What can hang from each mark:
S: E L X
H: S
L: Z
D: C
C: D
Z: S
W: X
T: X
X: D T

Each row was made from one small tree. Brackets hold a mark, then the marks that hang from it, in alphabetical order. Every link used is in the known rows. Write each row's tree.
Known rows:
(C D): [-17.8  26.5  35.9  11.9 -10.0 -25.2  -3.0  24.8 -44.3 -26.8 -16.1   9.1
 -81.1   4.5  16.8  30.7  53.0   4.8]
(X (D C)): [ -2.2  20.4  22.3  10.5  14.8 -16.3  47.4  33.9  10.7 -20.1 -16.4 -53.7
 -38.4   2.1  28.1  17.2  28.9  16.9]
(Z S): [  1.8   2.8  23.6   0.4   6.7  -6.9   0.9   8.8 -37.0  -9.1  14.5   5.0
 -43.1 -26.9  25.5  21.2  49.2   8.2]
(Z (S L (X T))): [ 55.3 -10.0  -7.3  -2.5  30.6   9.5 -31.0  35.3 -16.2   9.3  27.0   9.6
 -28.2 -23.1  21.8  43.9  17.8  29.0]
(H (S E (X T))): [ 44.9  -8.8  12.3 -24.5  10.3   3.0   7.9  36.3 -18.2  -9.2  -2.5  32.9
 -60.3  -3.8  -0.7   2.7  25.6  -4.9]
(W (X (D C) T)): [ 17.1  26.3 -33.4  -6.8  -4.5 -17.6  29.6  33.3  12.3 -20.3 -34.3 -39.5
 -59.1  -5.5  19.9  -3.9   5.4  23.8]
(H (S X)): [ 19.0  17.0  40.1 -16.0  12.9  -0.2  16.9  39.9   6.0 -37.1   2.3   9.9
 -35.6   5.4   3.3  44.9  13.5 -17.9]
(H S): [ 12.6  29.4  30.8  -7.1  -9.5 -12.8  33.1  17.2  -2.4 -30.4  -3.6   1.5
 -49.9   1.8   8.4  15.5  31.8 -22.4]
(L (Z (S E X))): [-22.6 -32.8  41.2  -6.3  42.7  -1.4 -13.5  42.1 -25.8  -4.2  -4.9  17.5
 -44.8  -5.0  14.3  27.9  27.2 -12.3]
(Z (S E L (X D))): [ 11.2 -49.1  -7.5 -13.6  63.5  13.2 -19.5  47.1 -35.9  19.8  -5.9 -29.2
 -14.4 -27.8  20.6  61.2  28.4  25.2]
(Z (S E X)): [ -3.6 -49.5  31.3 -15.8  33.3   2.5 -17.2  34.8 -60.3   3.5  10.2  20.1
 -41.2 -28.1  14.7  29.7  38.8   2.5]
(H (S E L)): [ 10.1  -9.0   8.1  -4.3   5.2 -18.6  23.3  16.5 -28.5  -0.7 -14.9 -18.8
 -36.3  -5.8  -0.9  -2.8  32.6 -29.5]
(X D): [  1.4  16.5  12.7   7.3  19.5 -12.0  20.1  30.3 -12.7  -7.9 -14.8 -25.6
 -52.6  -9.5  38.1  34.4  41.2  16.7]
(H (S L)): [ 19.8  26.9  12.6   3.3  -1.6 -17.6  22.4  21.0  -1.0 -18.0  -3.5 -22.7
 -28.7   3.6   5.9  21.5  19.9 -24.7]
(D C): [ -8.3  13.5  41.7  19.1  -4.7 -27.1  43.7  24.1 -12.0 -22.4  -1.0 -26.2
 -44.4  -1.3  20.2  -9.0  24.9  -1.9]
(L (Z S)): [-17.2  18.1  30.5   5.5  16.7 -12.4   0.5  19.5  -2.6 -15.7  -0.6   3.0
 -49.0  -2.8  25.3  21.8  34.0  -9.3]
(S (X D T)): [ 47.0  10.8  -0.8  -5.2  33.3   8.7   2.2  49.4   5.7  -5.3   0.0   2.3
 -56.0  -7.2  33.1  48.8  21.6  39.4]
(W (X T)): [ 14.9  14.0 -18.9  -5.2 -18.8 -22.9  -3.3  20.3 -26.0 -12.6 -13.6  13.3
 -75.0 -16.9  19.0 -11.0  17.7   0.8]
(T X): [-15.8  33.3  20.6  42.6  -3.6  -1.4  17.0  22.6 -11.6 -10.4 -11.0  13.6
 -74.1   4.7  15.1  18.7  36.3 -30.0]
(L Z): [-22.3  26.5  41.2  19.7   8.2 -27.3  17.5  26.5   3.3 -19.8 -11.8   0.0
 -60.7  12.5  28.9   8.6  24.8 -21.0]

Write each row's tree:
[ 39.8  28.4  -4.3  11.5   8.5 -11.2  40.7  29.9  14.6  -8.4 -10.3 -34.4
 -56.0  -2.0  30.6  -1.7  30.0  38.3]	(X (D C) T)
[ 12.6 -12.2  16.8 -27.9  40.3  10.7  23.2  50.9  -4.4 -13.6 -26.2 -11.5
 -40.3   1.0   5.1  45.5  24.6  -3.2]	(H (S E (X D)))
[-10.3   3.2  44.0  -5.9  38.6   1.3 -12.2  40.6   3.0 -15.1   4.9  14.5
 -35.6   0.1  19.4  52.1  14.4  -5.5]	(L (Z (S X)))
[-15.8 -24.6  17.5 -13.6  66.1  10.7  -9.9  51.8  -4.4   3.8 -21.1  -6.5
 -41.0  -5.0  22.3  52.6  29.0   7.4]	(L (Z (S E (X D))))
[ 21.4  20.6 -38.2  -9.8   2.7 -12.2   2.4  33.3  -5.6  -6.7 -28.1 -11.0
 -70.0 -16.6  30.0  13.1  18.7  20.1]	(W (X D T))
[-11.1  41.9   7.4  38.9  12.4   2.3  49.5  37.6  23.5 -19.8 -30.1 -37.6
 -56.7  15.2  15.2  23.6  28.5  -5.6]	(T (X (D C)))
[ -1.7 -40.0   0.5   6.5  23.0 -12.8 -10.8  14.9 -62.9  21.1   1.6 -15.8
 -31.5 -31.6  18.9   6.0  47.9  -0.3]	(Z (S E L))
[ 44.5 -43.1 -13.2  -6.5  35.2   5.3 -30.4  31.4 -45.4  26.0  15.1  12.8
 -35.0 -33.1  14.2  16.5  27.7  22.5]	(Z (S E L (X T)))
[ -2.1  -8.0  27.6  -4.6  36.6  -9.8  14.2  50.6  11.8 -13.7 -23.6  -9.0
 -27.4  21.0  -7.3  27.1  -6.2 -42.8]	(H (S E (L Z) X))
[ 62.6  -3.5 -30.9  -7.8  51.5  18.2 -22.9  43.2   1.7  14.6  11.7 -13.2
 -22.8 -24.2  29.8  67.5  18.5  49.6]	(Z (S L (X D T)))
[ 21.2 -17.5   6.8  13.7  37.6 -16.2 -10.1  48.4  -5.9  14.1 -10.4   9.0
 -50.2   8.3  15.6   1.8   3.7  -7.8]	(S E (L Z) (X T))
[-22.4  16.5  -6.5  -4.6   8.9 -20.5  38.2  40.3   2.8 -28.5 -38.0 -56.0
 -41.3  -2.9  20.1  13.8   2.0   5.0]	(W (X (D C)))
[  0.4  42.3  20.0   9.3  10.3 -21.3  26.4  27.7  32.3 -26.4 -17.9 -24.0
 -31.3  24.9   4.6  20.9   4.1 -39.6]	(H (S (L Z)))
[-27.3 -11.8  20.2  24.6  24.7 -33.9   9.3  28.4 -21.9   9.7 -24.9 -19.9
 -46.1   6.5  20.8  -9.6  22.3 -30.0]	(S E (L Z))
[ 30.5  13.1  18.2  -4.1  32.1   6.6 -20.9  39.2  11.1  -9.1  11.8  31.1
 -53.4  -0.6  20.7  34.8  17.9  14.6]	(L (Z (S (X T))))
[  3.1 -33.9  10.8   5.7  52.4  -8.3  27.3  57.2  -6.5   4.2 -20.6 -57.6
 -11.9   0.5  18.3  29.5   5.4  13.1]	(S E L (X (D C)))
[  5.2 -52.3  11.0  -6.8  44.3   1.7 -24.8  38.7 -55.0  15.6   9.4  -4.1
 -18.0 -27.8  14.1  35.4  27.8   0.5]	(Z (S E L X))
[-26.1 -18.1  28.0   0.8  20.8 -14.0  -2.8  17.2 -33.2   4.5 -13.1   7.5
 -57.8 -10.3  18.4  -4.7  47.7 -19.0]	(L (Z (S E)))
[ 36.4  20.7  -4.0  -9.8  51.8  16.9 -16.4  47.9  31.4  -4.1  -3.9   8.8
 -47.8  -2.1  31.6  57.7  17.8  37.2]	(L (Z (S (X D T))))
[-10.3   8.2  36.6  21.2  41.4 -17.0  -0.4  51.9  17.8 -12.6  -6.7 -11.2
 -25.2  16.4  19.8  44.9 -11.6 -20.0]	(S (L Z) X)
[  6.5 -17.9  36.7 -21.1  20.0  -2.3  15.0  39.4 -23.9 -18.4  -8.0  15.0
 -45.3  -2.0  -4.2  20.2  22.8 -25.8]	(H (S E X))
[ 15.3  -7.9  14.4 -20.1  49.6  18.3 -11.3  43.7  -8.4  -9.9   4.6  -8.6
 -27.1 -20.3  28.4  80.8  30.5  33.4]	(Z (S (X D)))
[ -6.4  18.1  22.3  19.4  59.9 -10.9  32.4  67.1  52.7 -19.2 -22.9 -64.9
  -8.0  25.2  21.0  53.4 -21.9   2.8]	(S (L Z) (X (D C)))
